Each row was made from one small tree. The marks that hang from a mark follow it in brackets, in alphabetical order. Every link used is in the known rows. Write each row's tree.
Known rows:
X[F[J V[C]] L[P]]: [-3.29  3.44 -0.84 -0.63 -0.68  0.47 -2.72 -1.40  0.04 -0.95  1.09  1.15
 -5.14  0.47 -0.86  1.48 -1.12 -1.43]
J[A]: [-0.52  0.79  1.33  0.11  0.10 -0.82 -0.88  0.11  0.41  0.69 -0.65 -0.90
 -0.35  0.32 -0.62 -0.09  0.15  0.75]
V[C F[J[Y] X[L]]]: [-2.24  1.49 -0.48  0.68  0.51 -1.18 -0.84 -0.44  1.96 -0.56  0.61  0.46
 -6.68 -1.07 -1.17  0.85 -1.77  2.04]
F[J[Y] X]: [-1.53  0.68  0.11  0.94 -1.26 -1.14 -1.21  0.30  1.60 -0.56 -0.83  0.93
 -0.84 -1.34 -0.12  0.12 -1.50  2.32]
X[F[J[A Y] V[C]] L[P]]: [-4.78  4.40  0.78 -0.06 -1.51 -1.14 -4.73 -0.54  1.04 -0.40  0.78 -0.02
 -7.83  0.23 -1.28  1.61 -1.42 -0.01]
B[X[L]]: [-0.63 -0.15 -0.52  1.02  0.85  0.22  0.51 -0.06 -0.93 -0.28 -0.48 -0.49
 -6.97 -1.32 -0.31 -0.19  0.18  0.07]
X[F[J V] L]: [-1.52  2.24  0.05 -0.35 -1.71 -0.29 -3.77 -0.66 -1.09 -0.73  0.99  1.27
 -3.58  0.04 -0.12  0.57 -1.13 -0.53]
V[C F[J[A Y] X[L[P]]]]: [-4.07  2.84  0.59  0.84  0.28 -1.34 -0.68 -0.80  2.43 -0.14 -0.05 -0.84
 -7.34 -0.90 -1.93  0.91 -1.09  2.43]
B[X[F]]: [ 0.05  0.86 -0.78  1.35  0.46 -0.42  1.66 -0.03 -0.64  1.05 -0.10  0.21
 -5.65 -0.10  0.32 -0.04 -0.31 -0.28]
M[B[X[F[J]]]]: [-1.38  1.40 -0.07  1.37 -1.34 -0.09  0.18 -0.33  1.30  0.68 -0.77  0.09
 -3.79 -0.33 -0.75 -0.01 -1.41 -0.46]
F[V X[L[P]]]: [-2.76  0.65 -0.99 -0.03 -1.19  1.92  0.74 -1.19  0.40 -1.16 -0.23  0.62
 -3.04 -0.92 -0.62  0.61  0.31  0.59]
V[C F[J]]: [-0.61  2.13 -0.86  0.13  0.88 -1.38 -0.89 -0.48  1.67 -0.18  0.66 -0.06
 -0.44  1.05 -1.38  0.24 -1.21  0.24]
M[B[X[F[J V[C]] L[P]]]]: [-4.29  3.25 -1.38  0.57 -1.06  1.38 -0.59 -1.35  1.87 -0.59  0.11  0.18
 -7.55 -0.16 -1.75  1.44 -1.39 -1.78]
X[F[J[A] V[C]]]: [-2.02  3.98  0.20 -0.24 -1.00 -1.50 -3.21 -0.13  1.36  0.27  0.26  0.86
 -1.57  1.71 -1.26  0.70 -1.61 -0.02]
P[L]: [-0.26  0.06  1.09  0.35  0.46 -0.13 -1.00 -0.43  1.16 -0.24 -0.45  0.12
 -2.71 -1.24  0.24 -0.45 -0.07  0.77]
M[B[X[L]]]: [-1.53 -0.67 -0.16  0.92 -0.07  1.37  0.97 -0.33  0.81 -0.27 -0.81 -0.83
 -6.59 -1.41 -0.89  0.17 -0.02 -0.48]
M[B[X]]: [-1.04 -0.38 -0.44  1.14 -0.55  0.82  1.64  0.11  1.83  0.21 -1.18 -0.81
 -2.45 -0.48 -0.85 -0.15 -0.15 -0.39]

Write each row's tree:
[-1.75  2.65  2.03  0.71 -1.52 -2.73 -3.59  0.45  0.58  0.94 -0.07 -0.12
 -3.84 -0.06 -0.17  0.40 -1.48  1.17] => X[F[J[A Y]]]
[-3.13  1.16 -1.72 -0.19  0.18  1.96  1.18 -1.19  1.35 -1.12  0.04  0.86
 -4.29 -0.62 -1.14  1.20 -0.32  0.17] => F[V[C] X[L[P]]]
[-2.22  2.62  0.38  1.12 -0.15 -2.52 -0.86  0.16  3.47  0.59 -0.42 -0.44
 -3.31  0.05 -1.80  0.31 -1.76  2.98] => V[C F[J[A Y] X]]
[-3.15  1.61 -0.73  0.08 -1.77  1.23 -1.34 -1.23  0.51 -1.83 -0.69  1.03
 -1.65 -1.11 -0.82  0.29 -0.48  1.04] => F[J V X[L[P]]]
[-3.28  3.78  1.12 -0.20 -1.96 -0.47 -3.75 -1.01 -0.99 -0.44  0.27  0.10
 -4.40  0.26 -0.82  0.61 -0.40 -0.13] => X[F[J[A] V] L[P]]
[-1.42  0.04 -0.80  0.04 -0.81  1.29 -0.14 -0.57  0.23 -0.83 -0.13  1.12
 -2.72 -0.91 -0.31  0.46 -0.25  0.92] => F[V X[L]]
[-3.51  1.63 -0.87  0.63 -1.87  1.96  1.00 -1.26  0.54 -0.17 -0.14 -0.46
 -7.88 -0.36 -0.65  0.94  0.03 -1.69] => M[B[X[F[V] L[P]]]]
[-1.62  1.96  0.94  1.31 -1.35 -2.39 -1.58  0.21  2.45  0.46 -0.67 -0.48
 -2.19 -0.44 -1.06 -0.30 -1.18  3.43] => V[F[J[A Y] X]]
[-2.51  3.21 -0.87  0.03 -1.85 -1.60 -3.90  0.22  1.74 -0.25  1.29  1.31
 -2.97  0.84 -0.22  1.33 -2.26 -0.19] => X[F[J[Y] V[C]]]
[-3.76  3.04  0.31  0.11 -2.74 -0.44 -4.43 -0.76 -0.33 -1.01  1.21  0.66
 -6.33 -0.59 -0.01  1.11 -0.96 -0.43] => X[F[J[Y] V] L[P]]
[-1.14  2.58 -0.54 -0.07 -2.39 -0.81 -3.27 -0.28 -0.07 -0.29  0.72  1.31
  0.14  0.99 -0.01  0.24 -1.27 -0.30] => X[F[J V]]
[-2.27  1.54 -1.19 -0.12 -0.34  0.60 -1.65 -0.56  1.58 -1.51 -0.28  1.68
 -2.57 -0.47 -1.33  0.76 -1.48  1.03] => F[J V[C] X[L]]
[-2.66  1.88 -1.02  0.33  1.05  0.32  1.27 -1.54  1.38 -0.78  0.32  0.15
 -5.13 -0.69 -1.52  0.73 -0.80  1.04] => V[C F[J X[L[P]]]]
[-3.40  3.90  0.87  0.06 -1.28 -1.88 -5.36  0.10  0.99  0.01  0.99  0.57
 -7.59  0.24 -1.07  1.47 -1.89  0.52] => X[F[J[A Y] V[C]] L]
[-0.86  0.32 -1.04  0.12  1.99  0.49  2.67 -0.89  1.03  0.26  0.69  0.27
 -5.98 -0.40 -0.93  0.80 -0.70  1.02] => V[C F[X[L]]]
[-4.05  2.96 -0.31  0.02 -0.52  0.42 -1.41 -1.14  1.97 -1.24 -1.05  0.58
 -3.14 -0.26 -2.20  0.73 -0.86  1.26] => F[J[A] V[C] X[L[P]]]
[-1.55  2.66  0.59  0.09 -2.52 -1.22 -4.34  0.25  1.34 -0.75 -0.72  0.00
  2.11  0.96 -1.23 -0.29 -0.72  0.91] => F[J[A] V]
[-0.94  0.75 -0.05  0.66  0.11 -0.41 -0.25 -0.93  0.36 -0.58  0.13  0.46
 -3.53 -0.99 -0.84 -0.13 -0.89  1.80] => V[F[J X[L]]]
[-1.69  0.54 -0.65  0.94  0.63  0.87  1.56 -0.84 -0.77 -0.68 -0.81 -0.80
 -7.30 -1.47 -0.48  0.01  0.81 -0.36] => B[X[L[P]]]
[-1.28  1.18 -0.83  0.34  1.40 -0.32  0.43 -0.93  1.35 -0.51  0.35  0.65
 -4.67 -0.68 -1.54  0.55 -1.48  1.44] => V[C F[J X[L]]]
